What can hang from each mark
teti: tisa
sipiva: nopo
mulib: dadud tokin
kabus: tokin
nopo: digoli givo ruge sipiva
givo: tokin
tisa: dadud tokin
ruge: nopo tokin
digoli: tokin
dadud: mulib tisa
koni: givo
tokin: givo mulib ruge sipiva

Each row was made from one small tree. Brackets hold a mark, then the marks that hang from it, in alphabetical order. Every link used is in the known rows. Write each row's tree.
Known rows
{tokin ruge sipiva}: [  4 -15   1  15   0 -14 -30 -32   6  -1   9 -19  19 -47 -40 -12  10  14
 -25  24 -22   5  -5   9   2   3  -2  28  13 -12  23 -11 -18 -17   2  -2
  11  -1   4  19  -5 -35 -11  13 -14]
{mulib dadud {tokin sipiva}}: [  5 -44  19   6  -2  13 -23 -36 -18   3  16 -20  11 -33 -35   4  26  -6
 -53  33  25   9  21  26   6   2  -4  15 -18 -47  18   3 -16 -33  -3   5
  -4  10  18  -9   1   4 -21  -7  -3]
{kabus {tokin givo {mulib dadud} ruge}}: [-16 -42  32  12   2  23 -15 -29   1  -5   0 -11  30 -12  -2   0 -12  14
 -21  18   0   1  34   3   9  16 -11  28 -28  -4  10   4 -17 -25 -10  37
  21   2   4  25 -15   9  -9  14 -14]
{sipiva {nopo givo}}: [  6  -3  22   3   6  -5 -17 -39  12  -1  29  22   9  -8  24   9  18  18
   3  35  21  18 -15  13  12 -23 -16   6  27  12 -28  -7  15 -22   3 -32
  -2 -13  -7 -13   3 -12  -6   9 -19]
{dadud mulib {tisa {tokin givo}}}: [-24 -51  28 -19  36  12   1 -32 -13  25  29   3  16  -6 -24  27  24   1
 -68  29  32 -16  45  27   0  28   5   6 -10 -36 -28  34  32 -41 -13  -8
 -30 -13  29 -28  22 -14   9  -4 -19]
{kabus {tokin {sipiva {nopo givo}}}}: [ -6  -2  17  15  -5   4 -30 -40  10 -10   3  -7  -3 -12  11  -3   7  -7
  -1  32   0   8  -5   3   0 -20  -2  26  -3  13   6 -17  -7 -29   9  -4
  12   2  -6   2  -9   2  -7  19  -1]
{digoli {tokin givo mulib}}: [ -8 -17  30   1   6  19  -5 -26   6   5   5   1  49  -2 -11  -4  -7  23
 -30  14  -4  10  26  30  10   3  -1  20  15   1  -1  20 -11 -36 -28  10
   3  -8  -2  -2 -18   6  20   0 -13]
{dadud {mulib tokin}}: [  4 -47  13  -7   5   8   4 -35  -5  -1  21   9   2 -22 -17  10  40  12
 -49  24  42   2  22  41   2  -4   1   8  -9 -35 -13  16   3 -41  -4 -26
 -23   6  16 -17  18   6  -1 -16 -13]
{kabus {tokin ruge sipiva}}: [ -6 -22   7  21  -7   1 -26 -41   9 -15  -1 -21   3 -40 -31 -18   3  -4
 -20  24 -11  -1   6   8  -6  -6   7  40 -11  -5  32 -15 -24 -23   2  13
  14  10   3  25  -9 -13  -6  18  -4]
{dadud {mulib {tokin ruge {sipiva nopo}}} tisa}: [-10 -27  13  13  24  -4 -15 -11 -14  16  21 -19  10 -23 -15   8  19  -4
 -47  26   3 -33  14  21   1  30  10  -2 -19 -33   3  -3  -7 -31  14   4
  -2  18  29  -1  12 -12 -18   0  -3]
{dadud {tisa {tokin givo mulib ruge sipiva}}}: [-28 -22  23   2  26   6 -23 -25  -3  28   4 -28  26 -23 -44   5  -8   9
 -52  15 -29 -26  29   0  -5  52   6  22 -11 -32  15  10   5 -17 -11  31
   2  -8  30  -3  -4 -37  -7   8  -5]
{givo {tokin {sipiva nopo}}}: [ -9  -1   2   6  -7 -14 -29 -33  11  -7  -9 -23 -18 -11 -31   2  13  -4
  -9  42   5  -1  -2  30  13 -18  -3  25  10  -5  25  -9 -13 -21  -6 -18
  -7  -5 -10   5   4  -6  -3  23  12]
{tisa dadud {tokin {ruge {nopo digoli givo}}}}: [-16  -6  11   1  28  -1 -21 -17  12  -1  18 -21  -8 -10 -13  17  38   4
 -35  20  13  11 -20   5 -42   6 -29   5  22 -13 -11 -17  23   8  15 -14
  -3 -18  17  -4 -20 -29  15  15  10]
{koni {givo {tokin mulib {ruge {nopo digoli}} sipiva}}}: [-26  22   7  22 -32  -9 -46   1  27 -13 -27 -32  -3   3  -9   0 -16  13
 -16  13  -4  -4 -10  15 -24 -11 -12  31  12  15  34 -35  -8  -5  -3   9
  36 -14 -26  21   1 -16   5  36  22]
{tokin givo {mulib {dadud tisa}}}: [ -8 -47  47  -2  14  32 -24 -22 -22  24  19   3  48  -4   5  23   3  24
 -48  27  28   1  55  19  27  34 -11   8 -14 -20 -15  22  12 -39 -23  22
  -4  -8   9   0   1  -3  -8   2 -32]
{sipiva {nopo {digoli {tokin givo}} ruge}}: [-13  44  11  -1  12  -5 -17  -9  13 -22  21 -11  20   3  12   3  -2  -2
  12   7   4   9 -23  17 -10 -31  -4  -8  50  22  -6 -22  -4  -4   1  -6
  29   7  -4   7 -30 -28  30  26 -15]
{mulib {tokin givo}}: [-16 -29  25  -5  12   2   5 -54   1   2  25   3  17 -22 -32   7   6  16
 -31  20  20   0  12  40   4  -4  -4  34   1 -25   6  12   2 -35  -2 -16
  -9 -25  20 -13  12 -17  -1 -12 -24]
{tisa {tokin {ruge {nopo digoli}}}}: [-14   5   4   1  18  -5 -15 -29  19  -6  12 -13 -15 -26 -35  -7  26  10
 -24  12  11   1 -27  10 -29   0 -14   6  23 -12  18 -21  12  -3   1  -4
   5 -19  21   0 -10 -39   9  19  11]
{mulib {dadud tisa}}: [  8 -56  36  -5   9  25 -23 -29 -25  18  36  12  20 -27 -12  15  35   0
 -56  43  64  12  42  25  24  10  -6   5  -9 -31 -13   9  14 -40 -25   3
 -15   7   7   0  12   0  -8  -4 -28]
{kabus {tokin mulib {ruge {nopo digoli givo sipiva}}}}: [-22  30   8  21 -16   9 -33  -4  26 -25 -17 -10  -5   4  34   3  -2  17
  -2  -4  -2  11 -16 -14 -32 -10 -11   6  14  23  18 -43  -2 -11  12  28
  35   9 -15  23 -34  -8  14  26   6]
{mulib {dadud tisa} {tokin givo sipiva}}: [-20 -44  40   2  19  17 -20 -29 -33  21  26 -21  33 -21 -32  16   2 -10
 -66  31  16 -11  40  26  10  26   1  20 -28 -49  15  13  -2 -39   2  24
  -2  -1  27 -11   7 -11 -19  -7 -22]
{ruge nopo}: [  7  -8  17   4   1  -1 -27 -22   5   1  22   7   3 -20  -5  -6  33  24
 -11  33  35   6 -19  26   5 -15 -20  11  21   4   2  -9  14 -35  -6 -21
 -20 -22   8   6   8 -20   9   6 -10]
{tisa {tokin mulib}}: [ -3 -32  16 -13   6  18 -12 -42  14   9   5   0  -4 -20 -31   3  31  22
 -39  18  23   4  23  16  -3  15  -7   9   2 -26  -8  14  12 -26 -33 -10
 -20  -6  19 -14  -4 -10  -3  -3   4]
{tisa {dadud mulib}}: [ 16 -58  14  -8  17  11 -12 -18 -16   2  26   0  14 -15  -5  24  62  15
 -53  36  46  15  32  36   7   1 -15   2   2 -26 -37  24  12 -35  -7 -41
 -35   2  13   5   7   5   6  -5 -18]
{teti {tisa {dadud mulib} {tokin ruge}}}: [ -9 -69  15 -16  45   9  -7 -12 -14  29  24 -22   5 -26 -30  22  59  -7
 -64  35  27 -11  21  10 -19  41   3   9 -11 -38 -34  20  26 -13 -15 -32
 -34   9  40  -4  12  -7   9  -3  -6]
{nopo digoli givo {ruge {tokin mulib}} sipiva}: [-25  46   6   3 -36   2 -42   3  29 -45  -7   1  -5  14  47  16  -1  -5
 -17 -23   8  46  -8   2 -41 -27   0 -19  65  13 -10 -47   6   8   2  22
  51  29 -29   4 -44 -18  47  19 -26]
{nopo {digoli {tokin givo mulib}} ruge}: [-17  27  13  -6  -7  11 -23  -5  14 -21   2 -10  30   3   0   3 -12  13
 -15 -11   0  16  13  18 -21 -12  -3  -2  42  13  -5 -12  -8 -10 -17  13
  36  17  -9   7 -43 -20  38  16 -19]
{mulib {dadud tisa} {tokin sipiva}}: [ -4 -49  30   4   6  21 -27 -30 -30  20  24 -17  13 -30 -35   9  24 -14
 -71  35  37  -4  40  26   9  21   4   8 -30 -54  15   4  -6 -39  -7  16
  -7  18  24  -9  11   0 -25  -9  -8]

Which tree is each row?
[-15 -24   6   3 -17  -5 -15 -32  25  -9 -16  -8  -6 -18 -34  -1   7  21
 -22  24  10   1  20  28   6   4  -5  30   5  -8  18  -3 -14 -11 -26   3
   2   4 -13  15  -1   2  -1  12   8] : {givo {tokin mulib ruge}}
[-19 -28  15   0  32   4 -21 -19  -3  17  -3 -52  30 -15 -45  11  12  14
 -48  18 -41 -13  20  -2 -14  45 -11  23  -7 -38   5  18  -6  -3   1   8
  -4 -13  37   7 -23 -26  -6  12   5] : {tisa dadud {tokin givo mulib ruge sipiva}}
[ -4  21  12  19 -12  11 -42  14   9 -13  -6 -16  19   5  42  17   6  22
 -17   1   3  25 -12 -12 -20  -1 -32 -19  23   5   3 -41   5  -3  13  31
  40   8 -14  18 -35 -15   8  27  -7] : {tokin {mulib dadud} {ruge {nopo digoli givo sipiva}}}
[-16   2  11  23  -8  -6 -39 -25  17 -10  -1 -18   0 -20  -1 -18  -3  -1
  -6  22 -18   0 -24  -6 -21  -9 -10  32  -2  13  27 -29 -12 -20  21  18
  17  -4  -5  17 -12 -10   1  22   5] : {kabus {tokin {ruge {nopo givo}} sipiva}}
[-14 -17  22   6  15  -3   4 -34  10  -1  20  -2  50 -22 -33 -13 -13  12
 -26  18 -18   8   2  32   4  -7   0  34  23  -1  13   8 -17 -25  -8   8
  15 -15   1   7 -11 -12  22  10 -18] : {digoli {tokin givo ruge}}
[  2   6   7  26  -5  -5 -48   3   9   4 -13 -30  21 -22 -12 -17   4  34
 -10  13 -34  -9 -19  -3  -6  23 -15  10   8   2  30 -19 -18 -19   2  17
   9  -4  10  28 -20 -28 -10  22   8] : {tokin mulib {ruge nopo} sipiva}
[ -6 -21   0   0  12  -9 -21 -44  12   5   8 -30  -1 -41 -60 -10  17   4
 -39  21 -19  -3  -2   5 -14  12   0  25   8 -33  24  -2  -8  -9  -3  -2
   1  -6  23  -4  -3 -35  -9  14   9] : {tisa {tokin ruge sipiva}}
[-22  40   4  12  12 -18 -20  -6  11 -17  10 -21  24  -6   2   5  -7  22
  -3  -1 -17   5 -34  10 -21 -15 -21  10  45  11  23 -33   4  -8  26  13
  26 -28  -1  22 -17 -57  24  31 -22] : {tokin givo {ruge {nopo digoli sipiva}}}
[ -3  -6  25  13   1  17 -42  21 -10  13   9 -16  28  -9  18   6  14  17
 -35  17  15  -3  12  -3   3  28 -15 -14   1 -15  12 -24   0 -24  -4  38
   9  15  11  28 -12 -11  -3  15  -3] : {tokin {mulib {dadud tisa}} {ruge {nopo sipiva}}}
[ -1  -6  22  25  -6  13 -42  10   4   6  -6 -26  45  -4   9 -14  -6   7
 -32  16 -29  12  -4  -4  -9  13 -17   1   1   1  20 -15 -25 -18  -1  38
  32  12  -3  14 -35  13   4  19  16] : {digoli {tokin {mulib dadud} {ruge {nopo givo}} sipiva}}
[ -5  41   9   4 -14  -4 -35  -8  12 -21   9   2  -2   6  33  17  21  11
  -7   5  23  34 -33   7 -29 -36 -23  -7  51  16  -4 -43  27 -17  18 -11
  15 -11 -19  -2 -15 -32  28  21 -17] : {ruge {nopo digoli givo sipiva}}
[-12   9  14  11  -2   1 -18  -7   1 -16  16 -17   3  -8  11  15  13   0
 -35   8  21  18 -21   5 -28 -14 -23  -6  14 -23  15 -39  -1  -9  30  18
  29   5   3  -2 -16 -12   2  11  -3] : {mulib dadud {tokin {ruge {nopo digoli givo sipiva}}}}
[-27 -38  17  -5  36  -2 -11 -25 -12  24  18 -25  24 -18 -36  17   6  -3
 -65  23 -14 -29  30  10  -9  41   6  15 -12 -37  -2  19  12 -25   3  13
  -8  -5  31 -13  10 -30  -3  10 -11] : {dadud mulib {tisa {tokin givo ruge sipiva}}}
[ -4  -4   6  -1   3 -12 -23 -12   3  -4  15 -16   0  -2  15  16  24  -5
 -18  17   4  -3  -5  11 -12  -9  -6  -7   6 -17 -18  -8  -5 -21  23 -22
   6  21  15 -17  -2  -7  -5   4  -9] : {dadud {mulib {tokin {sipiva {nopo givo ruge}}}}}
[-19  10   3 -10 -30 -18 -38 -26  22 -13   0 -18 -13  -3 -13  14   4 -14
  -9  20   6  19   2  14 -16 -30 -10  27  29  -1   2 -16   3  -5  -1 -10
  10  14 -24 -10  -5 -13  15  16  -8] : {nopo {givo {tokin sipiva}} ruge}
[-23  -9  13  13 -33  -8 -34 -18  24  -4 -20 -25   5 -10 -28  -1 -17  13
 -28  22  -3  -4  15  19  -2  -5  -5  44   1   0  27 -11 -15 -13 -15   2
  23  -7 -23  15  16  -5  -6  25  13] : {koni {givo {tokin mulib ruge sipiva}}}
[-23 -14  12  -9  23  -6 -13  -4   1  16  21  -8   2   1   7  24  26  -4
 -54  18  15 -12   5   3 -24  17  -8 -10  11 -25 -17  -7  33 -22  12   3
 -13   6  18 -19  12 -18  12  10  -4] : {dadud mulib {tisa {tokin {ruge {nopo givo sipiva}}}}}
[-21  -3  22  22  12 -12 -28 -29   8 -13   8 -10  21  -3  -8 -13  -8  -3
 -15  26 -25   7 -18  27   7  -4  10  23  23   7  20  -7 -14 -18   7  11
  16 -26   5   9  -6 -16  13  19 -16] : {ruge {tokin givo {sipiva nopo}}}
[ -6 -23  20  25 -14   9 -40 -23   9 -14 -12  -5   9 -19 -14 -21   8   7
 -41  16  -9  15  14  25   1  13  13  12  12  -7  18  -5 -17 -24 -23  22
  10   2  -2  15 -16   3   9   5  -4] : {ruge {tokin mulib sipiva}}
[  7  19   3   2   0 -13 -43 -12   4  -6  17 -24   7 -21  -8  -2  18   1
   7  27  -6   3 -18   6   4 -15  -8   2  28   3   4 -20 -12 -14   7 -17
   8  15   7  12 -11 -35  -4  22  -8] : {tokin {sipiva {nopo ruge}}}
[-21   7   3   0 -31  -7 -20 -20  28 -14 -17 -12  -2   4   4  21  -4   9
 -19  14  -5  21  10   9 -10 -13 -14  24  26  -6  10 -20   0  -6  -2   5
  16   9 -31   3  -9  -2  12  17  -5] : {nopo {givo {tokin mulib ruge}} sipiva}
[-17  12  17  17 -30   8 -58   0  13 -33  -7  -9   7   4  32   5  -4 -13
 -32  -7   4  42   5  -2 -33  -6  -3 -17  30   6  -7 -36  -3   8  -2  38
  57  26 -21   5 -47  -5  25  21 -15] : {nopo digoli givo {ruge {tokin {mulib dadud} sipiva}}}
[ -3  12   8  24  -4   4 -34  -1  19 -10  -7  -5   8 -18   3  -7   9  42
  -8   4   0   2 -20   7 -16   9 -18  -4  20  11  11 -32  -2  -8  -4  13
  16  -5  -2  25 -25 -31   7  19   3] : {tokin mulib {ruge {nopo digoli}}}
[-21  14   0   6  13  -8  -3  -1   2 -16  11 -21  12   2   0  16   9  15
 -30  -5   2  -8 -17  23 -28  -4 -10  -3  18 -18  11 -19   1 -20  30   4
  15  -9  16  -1  -7 -27  17  12 -11] : {dadud {mulib {tokin givo {ruge {nopo digoli sipiva}}}}}
[-25 -25  28  -7  24  15 -25 -30  -6  30   5 -21  23 -14 -36  15   0   9
 -56  21  -8 -19  39   9  -1  45   4  15  -9 -32   3  19  14 -29 -20  15
 -13 -10  26 -16   1 -28  -6   1  -8] : {dadud {tisa {tokin givo mulib sipiva}}}
[-12  22  13  16  22  -4  -4 -22  15 -16  16  -7  32  -9  -3  -4 -11  10
   0  15 -14   5 -24  20  -6 -17  -3   6  36  20   5 -19 -11  -6   7   2
  33 -13  -4  12 -24 -24  17  28 -11] : {sipiva {nopo {digoli {tokin givo ruge}}}}
[-19 -25  19   4  16  -9   9 -47   5  -1  25  -6  24 -30 -40  -2  -3  18
 -28  14  -4  -7   0  30  -1   3  -4  37   2 -25  16   4 -11 -21   8   0
   7 -23  22  -5   9 -28  -6  -6 -22] : {mulib {tokin givo ruge}}
[  0  22  14  -2  -9  -6 -31 -11  10  -3  19   6   9   5  29  12  23  15
  -7  20  20  24 -28  10  -8 -28 -25   5  40   8  -4 -26  21 -30  15 -18
  -6 -14 -10  -3   1 -23  20  10 -15] : {ruge {nopo givo sipiva}}
[-17   4  15  12  11   2  -3 -30  12 -18  14  -5  36 -19 -24  -6 -13  12
 -26   4  -9  16  -1  27 -15 -16   1  20  34   6  12 -12 -10 -11  -6  12
  33 -11 -11   9 -25 -24  31  17 -20] : {nopo {digoli {tokin givo ruge}}}
[ -5   6  10  21   0 -21 -41 -16  12   3   9 -18  17 -23  -5  -9   4  17
 -10  22 -28   5 -34  -4 -13  -4 -19  23  19   7  20 -27  -4 -13  22   4
  15 -19   0   9  -9 -34  -2  21  -6] : {tokin {ruge {nopo givo}} sipiva}
[  2  -4   9  10   8  -4 -19 -38   0   1  14 -18   0 -25 -26  -3  17   4
 -18  30   2  -8 -13  26   6  -5   1  15   1 -24  19 -10 -14 -30  10 -19
  -6  -2  20  -6   3 -17 -19   0   3] : {mulib {tokin {sipiva nopo}}}
[-18  44   0   3 -35   4 -40   8  23 -48  -9 -12  -6   4  18   2  11  -4
 -20 -22  14  35  -2  11 -34 -19   9 -20  60   5   7 -41  -4   2  -8  24
  37  34 -16  21 -45 -22  43  19 -19] : {nopo digoli {ruge {tokin mulib}} sipiva}
